Each row comes from the steps of one path. Every step used is in the known rows, and no mark comes twice. Write the path behind each row, first mark first.
In the rows, 128 means zero.
Known rows:
V J T: [140 105 136 118 159 127 123 148 117 102 116 124  94 145 121 130 132 119
 147  92 123  79 122 141 142 106 114 167 142 109 119 128 153 149 119 107
 135 116 140 135 139 126]
P L S: [160 136 130 129 126 155 133 148 126  98 104 100  88 128 127 130 148 125
 157 120 144 142 132 140 120 136 163 130 141 117 135 139 155 132 121 118
 139 133 138 120 113 128]
W B P: [150 132  88 137 148 147 136 150 117 100 134 120 129 111 126 126 155 141
 150 127 132 126 122 140 139 127 170 120 147 110 106 128 141 130 114 121
 118 135 142 133 119  99]
H V J: [157 150 110 106 144 127 134 149 111  92 142 119  94 131 115 123 153 125
 157  77 139  69 122 139 147  99 159 155 141 129 134 136 146 141 128 108
 127 119 145 148 158 134]
H V S B P L: [184 192  43 112 127 132 141 155 106  89 148 114  78 113 118 120 174 150
 167 109 150  30 117 158 126  80 184 138 139  92 105 139 144 132 122 104
 132 123 139 161 120  97]
S B P L A T: [153 126 107 123 160 160 106 152 118 127  81  95 134 139 138 120 165 153
 166 148 160  98 121 147 106 116 188 159 134  83  94 129 150 133 141 121
 150 149 117 128 113 109]
P L: [150 140 114 120 141 146 144 144 119 108 109 114 108 138 123 132 142 128
 158 113 134 122 130 127 123 129 133 114 141 118 137 134 147 134 127 118
 138 129 139 148 123 123]
T P L: [136 170 112 113 149 153 135 136 119 104 130 117 113 137 118 133 153 120
 159 128 147 128 128 127 136 114 102 117 136 100 154 131 142 130 123 109
 135 136 137 142 114 117]
A B P L: [155 145 116 133 150 158 138 135 107 138 101 112 123 130 147 120 169 149
 165 111 130 148 121 135 134 139 161 130 133 103 125 131 139 131 123 128
 133 142 139 153 105 123]
W T P L S: [140 145 129 128 131 153 131 140 130  79 124  96  92 134 128 137 146 122
 152 115 140 133 128 136 142 116 146 135 144  85 135 139 153 122 115 117
 131 144 145 102 112 105]
W X H N: [165 136 105 108 148 130 144 158 118  91 147 145 145 125 127 118 156 153
 135 125 137  63 131 135 124 147 202 111 147 161 147 121 166 120 124 113
 138 115 146 166 122 132]
V Y L A B W: [160 100 151 128 154 150  98 155 127 101 112  54 118 135 135 119 160 125
 151  76 137 109 122 142 143 159 173 125 125  80 142 131 134 146 136 134
 138 151 138  69 147 155]
L A T W X: [137  93 127 135 173 149  70 142 144 103 108 107 129 139 126 130 153 135
 124 114 139 123 126 119 136 143 193 147 137 110 133 132 165 129 132 115
 128 159 143 101 150 119]
V Y: [143 129 131 119 155 139 125 152 118 113 112 119 117 134 119 133 148 119
 152  89 139  86 126 127 135 124 125 112 138 110 119 125 139 143 118 114
 132 142 135 114 137 134]
B P L A T J: [122 137  99 116 142 167 120 135 124 125 103  94 113 144 128 122 178 142
 157 149 136 153 124 135 127 129 148 148 132  96 124 143 142 134 133 111
 142 142 133 110 129 124]
H V A B P L: [163 180 108 122 154 141 132 136 103 117 124 135 125 143 149 115 186 165
 169  83 108 113 121 141 146 134 183 153 134  90 130 135 144 131 121 118
 134 118 133 162 134 129]
S B W T J: [150  89  51 133 134 143  98 150 131  77 157  99  97 107 139 130 147 122
 117 126 122 189 114 125 137  92 167 167 118  98 115 130 140 152 119 120
 128 140 154  70 157  89]
T J V: [144 115 123 122 135 150 126 139 114 104 171 109  97 115 119 136 146 107
 120 108  96 182 121 117 138  98 113 133 130 118 148 140 149 146 116 112
 141 107 153 107 157 124]
V J: [145 121 123 115 153 133 120 149 117  96 119 110  99 128 123 126 134 115
 150  89 146 103 121 130 139  97 133 141 137 125 131 129 145 148 124 110
 127 132 137 136 144 127]
P B W X: [174 123  94 116 149 138 120 138 124  96 160  98 103 121 129 120 147 135
 127 144 119 128 119 135 132 167 220 130 127 129 132 136 140 139 133 113
 115 130 149 121 154 115]
A T J V: [136  91 136 138 122 156 110 129 119 126 156 124 105 110 125 132 147 111
 122 112 100 172 117 110 127  95 104 144 122 111 137 133 143 142 120 124
 142 108 145 108 163 128]
L S B W X: [191  87  91 132 141 148  91 163 137  82 149 101  95  99 137 123 150 128
 123 146 157 126 121 151 115 126 251 175 130 115 121 127 154 136 127 116
 122 145 140  78 126 112]
V H: [149 137 111 116 161 142 125 154 118 105 115 117 120 131 137 127 145 133
 152 125 153 141 123 120 131 106 151 126 141 112 137 127 150 136 120 113
 138 125 139 128 135 111]
P L A B: [150 117 147 124 168 153 110 145 116 121  81  85 142 158 136 127 159 144
 161 105 125 145 128 140 130 159 169 135 127 107 135 139 157 138 125 129
 151 146 139 113 119 132]
V A T: [136 119 146 136 148 141  80 141 129 115 111 159 139 130 145 120 135 134
 139 102 113 122 121 114 131 110 117 138 123 100 122 120 148 139 118 124
 134 123 111 144 154 127]
T J V S B P: [167 145  68 125 131 143 109 150 108  89 189 100  67  89 121 126 159 118
 124 114 117 121 106 139 131  47 138 142 126  89 114 138 142 150 109 102
 134 112 145 108 138  91]
A L: [140 115 148 135 142 140 124 135 124 123 138 131 116 129 145 122 133 131
 158 126 143 141 129 124 124 128 126 121 137 125 131 119 152 129 120 128
 130 150 136 148 130 119]
X H V Y: [170 151 104 116 143 134 147 147 112 103 140 143 126 135 119 126 170 141
 156  90 151  58 134 142 132 136 149 113 143 125 118 131 147 135 121 111
 143 124 137 141 150 145]
P B W X H N: [177 152  69 106 142 134 144 146 115  82 169 118 131 114 131 109 165 158
 130 146 123  95 126 145 121 180 246 117 133 152 136 131 151 132 133 116
 133 105 153 154 140 122]
S B W X H: [196  85  58 128 157 140 108 157 129  89 151 131 125 112 140 121 148 143
 122 153 166 101 125 142 105 127 226 149 132 130 124 120 155 136 129 116
 130 134 133 119 136 112]
P B W: [162 148  90 124 138 147 114 134 118  97 148  99 105 111 136 117 144 128
 136 136 113 163 121 137 133 161 180 125 118 120 118 136 133 149 129 122
 127 122 139 128 154 114]
P L A T W: [128 130 114 136 161 160  90 137 137 104  79  92 121 148 124 131 156 133
 151 109 143 147 132 121 126 141 148 135 136  91 133 139 157 137 134 122
 146 148 137 115 141 119]
X W B P L: [160 135  55 130 118 155 150 149 113  77 105 121 110 138 115 123 148 139
 162 139 123 100 126 147 125 125 164 115 152 118 101 140 145 127 122 128
 122 106 140 150 112 109]
A L S: [150 111 166 145 127 150 117 139 131 112 135 114  98 119 150 121 136 130
 157 129 153 159 133 137 120 135 157 139 136 124 128 124 157 126 115 130
 130 155 135 125 120 128]
B P L A T: [137 131 122 120 148 161 122 140 122 131  80  97 132 143 134 119 160 150
 166 139 143 102 128 142 119 140 178 135 139  92 111 137 147 126 137 120
 138 138 117 136 119 123]
H V J T P: [137 161 121 101 156 129 132 140 112  94 165 141  90 146 108 131 162 119
 156  89 128  55 122 151 162  97 115 183 139  94 133 130 146 138 120  96
 133 110 144 138 142 127]
X H N: [151 159 106 114 136 140 141 153 111  96 139 150 153 116 133 115 154 148
 146 116 135 106 134 137 125 141 161 103 136 151 135 123 160 129 120 121
 150 107 133 176 121 129]
S B W X H V: [210 111  43 119 145 134 121 154 122  85 176 140 125 113 134 120 166 153
 127 141 160  73 126 150 113 129 252 161 132 135 123 125 155 131 133 114
 130 120 142 130 151 118]
H V: [162 149 114 119 134 136 133 145 114 107 151 134 118 122 123 125 155 133
 148  98 123 105 126 137 143 130 165 134 135 128 132 133 150 133 121 116
 131 119 141 152 147 127]
S B W T P L: [153 129  59 124 149 148 116 146 126  74 139  98 105 122 134 134 147 126
 145 133 150 121 121 133 130  91 160 150 131  69 123 129 140 135 127 118
 131 138 142 101 128  82]
W B P L S: [163 143  89 140 129 159 152 152 122  90 113  93  95 118 122 128 164 143
 164 136 147 131 128 155 125 137 190 126 154 100 115 141 148 124 113 121
 123 134 147 116  99 106]

Write each row's path:
[136 111  88 153 160 141 110 142 132  79 128 129 114 129 112 142 147 126
 131 101 104 150 127 131 148 137 123 143 145  90 118 129 157 143 104 121
 132 130 162 115 134  95] => J T W B
[145 107 118 136 113 144 100 132 123 107 169 119  77  98 117 128 143 108
 118  98 100 110 112 118 129  70  85 125 116  96 136 138 143 145 105 116
 135 102 146 107 161 119] => A T J V S
[127 109 109 130 131 141 123 141 126  89 144 111 103 125 130 135 142 121
 124 103 107 187 119 115 154 108 120 134 133 116 130 137 146 141 111 118
 128 141 159  98 154 108] => W T J
[164 129 127 148 133 155 109 152 119 117 140 116  96 104 160 114 155 142
 164 154 173 159 122 149 113 109 195 168 137 107  99 118 153 127 122 126
 132 171 127 130 102 103] => A L S B P
[134 100  93 127 106 148 111 144 124  67 133 127  96 136 128 128 129 116
 122 111  90 170 121 117 150 105 116 138 131 131 115 140 151 141 113 128
 128 119 151 108 156 117] => X W T J
[176  78 146 129 157 147  95 153 135  98 136  63 121 132 139 117 149 135
 130 109 125 114 120 138 142 170 228 140 129 109 164 131 149 130 142 134
 124 151 144  84 143 144] => Y L A B W X
[158 106  31 133 122 131  89 151 134  55 168  97  71  94 130 127 143 117
 115 110 123 132 110 136 140  69 156 144 114  88 112 136 138 154 105 114
 122 134 156  68 158  78] => V S B W T J
[163 123 122 119 161 143 131 151 109 106 142 106 118 124 129 132 138 125
 143 115 131 129 122 118 125  89 154 120 146 102 142 135 156 136 121 114
 143  95 142 124 150 111] => J V H
[169 148  72 125 133 166 104 149 130  79 141  98  85 109 131 128 163 119
 150 153 170 148 126 153 116 107 176 165 125  81 133 130 141 138 127 112
 137 135 131  86 107 106] => T P L S B W
[160 109 108 123 158 157 103 140 124 112  92  76 131 140 140 118 161 142
 153 116 127 156 130 150 125 172 201 140 120  97 137 140 147 143 129 130
 142 129 137  97 130 132] => P L A B W
[129 101 108 153 161 153  73 142 142  87 101 100 139 129 120 133 155 133
 138 110 130 151 126 127 137 136 156 135 135  93 116 133 157 139 116 131
 134 150 147  88 150 101] => L A T W B
[161 119 146 146 149 139  77 155 130  96 134 130 108 124 162 120 137 139
 154 127 152 153 123 136 115  96 167 168 128  99 114 118 165 140 111 125
 142 156 119 119 129 111] => V A L S B
[171 111  72 129 143 146  97 156 125  96 139 117 115 102 138 122 140 126
 135 131 144 143 121 139 117 112 183 152 120 107 113 121 142 149 127 122
 132 129 129 113 137 104] => S B W
[159 156  90 109 157 147 117 130 125  91 180 104 100 120 125 123 160 127
 127 160 126 129 117 134 143 153 190 135 124 112 145 132 135 134 132 106
 113 137 148 114 143 105] => T P B W X
[144 100 159 129 126 138 143 151 119  78 166  65  67 132 110 145 137  97
 124  57  95 109 113 105 153  78  91 110 150  80 147 140 140 140 128 121
 138 129 168  75 173 132] => W T J V Y L
[132 169 133 124 152 141 122 130 115  88 156 101 111 134 133 132 143 126
 140 123 109 156 116 124 158 125 122 119 129 100 117 134 143 136 119 119
 128 150 145 129 141  89] => W T P B
[159 148  90 110 168 152 121 161 112 106  97  81 122 141 131 124 163 150
 167 144 159 110 125 154 115 121 203 147 142  95 102 137 153 137 138 110
 148 144 125 127 108 105] => S B P L A
[139 129  75 128 126 145 120 129 124  76 164  80  84 114 135 125 150 126
 119 131  94 216 115 124 151 140 160 142 117 110 121 145 132 152 121 121
 122 132 164  87 174  99] => P B W T J
[144 155 106 106 160 155 139 149 117 110  95  83 126 146 127 123 160 147
 165 133 143 123 132 150 128 149 191 125 146 100 120 143 151 130 133 109
 137 135 126 137 114 121] => B P L A
[160 101  84 135 128 126 100 155 118  67 179  91  71 102 121 139 133 112
 112  86  95 112 105 125 137  42 122 137 126  88 112 142 153 152 102 113
 136 116 163  83 160  80] => W T J V S B
[165 137 184 117 151 137 118 156 113 108 127  72 119 153 122 125 175 135
 164  52 128  73 121 143 156 149 160 127 135  92 140 135 145 136 136 130
 146 153 147  95 150 164] => H V Y L A B
[152 132 159 126 137 139 134 157 122  97 125  95  94 132 114 132 139 110
 153  75 145  74 122 119 141 113 102  97 145 102 139 123 135 137 134 122
 134 150 137 120 142 147] => V Y L
[118 103 133 122 142 158  85 139 132 119 118 110 127 137 128 126 157 125
 134 134 125 172 123 125 134 129 127 149 119 112 131 136 150 143 123 119
 143 145 135  85 151 130] => L A T J
[149 176  88 115 146 155 113 126 119  92 174 108 105 111 131 120 155 120
 138 151 124 165 121 137 142 148 150 129 115 102 133 132 129 145 126 114
 124 127 137 122 143 103] => T P B W
[185 113 121 137 124 151 102 171 133  73 138  70  69 103 127 124 148 108
 144 101 168 106 120 145 121 108 180 142 133  80 122 125 135 145 135 124
 136 151 133  67 136 136] => V Y L S B W
[125 147 138 102 172 151 125 141 123 107 112 103 123 170 113 139 153 131
 158 135 125  96 134 152 139 147 119 149 140  78 136 137 159 133 123 102
 152 123 131 121 111 120] => J T P L A
[139  95 123 130 131 142 128 139 118  88 170  97  98 118 123 140 133 114
 114  92  79 174 117 112 147  93 122 136 136 106 134 142 152 142 113 120
 134 112 161  96 167 107] => W T J V
[192 114  55 106 148 125 140 145 123  76 166 126  99 126 121 116 160 141
 137 110 161  38 128 150 130 126 234 159 144 145 143 135 150 133 134 103
 114 110 148 134 169 139] => B W X H V J
[156  96  92 132 180 128 114 142 131  77 129 130  86 149 119 134 145 130
 124  96 146  91 128 134 141 117 151 171 154 124 137 128 169 140 122 100
 132 134 155 134 146 124] => V J T W X H
[147 127 102 114 149 150 133 146 112 101 165  99  94 124 125 135 156 117
 132 121 118 183 119 110 134  77 128 137 140 105 158 141 150 143 120 108
 147 100 160  94 159 111] => T J V H
[164 156 149 115 128 133 150 158 115  92 150 101  90 136 107 130 159 119
 160  58 136  48 123 128 150 114 135 110 148 103 143 131 136 132 136 119
 134 135 145 131 156 152] => H V Y L
[171 139 106 137 138 159 105 161 118 102 131 108 102  98 145 119 159 135
 148 139 160 150 118 154 122 108 201 164 135 107  95 125 150 138 120 116
 134 151 123 121 103 105] => L S B P
[133 130 113 142 158 144 103 138 130  96 127 133 101 129 125 135 142 122
 129  93 107 168 128 126 149 134 115 155 139 101 125 128 157 144 113 115
 138 127 148 135 137 112] => J T W
[141 153 105 129 134 162  95 119 123 113 156 126 114 106 137 116 155 122
 138 154 129 155 117 129 134 143 141 138 107  92 124 125 123 141 128 124
 126 131 127 123 149 110] => A T P B W
[133 104  90 166 143 153  90 136 137  93 117 130 124 112 122 133 151 126
 136 105 126 159 122 114 136 118 129 131 134 102 121 124 147 137 115 134
 126 147 153 112 146  99] => A T W B
[181  95  74 123 147 144 125 143 134  93 149 133 128 117 137 119 142 140
 121 146 154 105 133 139 118 153 211 127 136 140 141 125 153 129 124 115
 118 121 134 129 145 128] => B W X H
[132 133  88 108 156 152 117 138 134  71 123  73 121 142 126 131 146 130
 147 130 135 120 131 146 141 140 182 131 135  70 137 144 147 129 128 112
 128 127 137  86 137  97] => B W T P L A
[189  77  92 140 154 148 108 138 126 113 136 132 139 116 153 115 156 148
 123 131 138 135 127 137 122 165 213 138 123 137 143 122 151 132 120 129
 124 135 142 116 135 136] => A B W X H
[135 129  93 125 142 148 112 135 132  79 156 116 117 107 136 127 137 118
 129 117 129 137 123 131 152 117 153 133 127  87 134 127 137 132 116 119
 114 128 137 102 145  96] => B W T P
[172 127  86 132 159 131 127 136 128  88 162 156 107 141 119 134 166 149
 122 103 123  88 134 139 144 151 185 168 152 126 137 131 173 125 118 105
 135 121 159 153 151 124] => J T W X H V
[190 108 176 141 130 146 116 173 116  86 148  64  69 112 116 138 140 101
 143  79 143  88 115 136 118  80 149 132 144  82 125 129 149 143 132 125
 150 135 140  80 137 138] => J V Y L S B
[124 109 169 123 136 153 104 151 134 107 120  77  98 150 114 131 161 112
 146  97 135 109 119 115 141 115  95 123 131  88 144 133 136 143 138 122
 146 160 140  66 158 155] => V Y L A T J
[158 115 187 115 155 142 126 162 117  93 137  53 105 144 105 136 135 110
 144  68 122  66 124 133 134 118 135 103 150  85 139 140 151 139 139 118
 149 123 136  95 157 151] => J V Y L A
[139 106 129 124 131 145  82 138 127 101 153  91  96 115 114 128 147 115
 122 105 101 103 116 132 131  89 115 131 118  91 132 148 152 147 112 112
 142 105 139  83 166 119] => L A T J V S
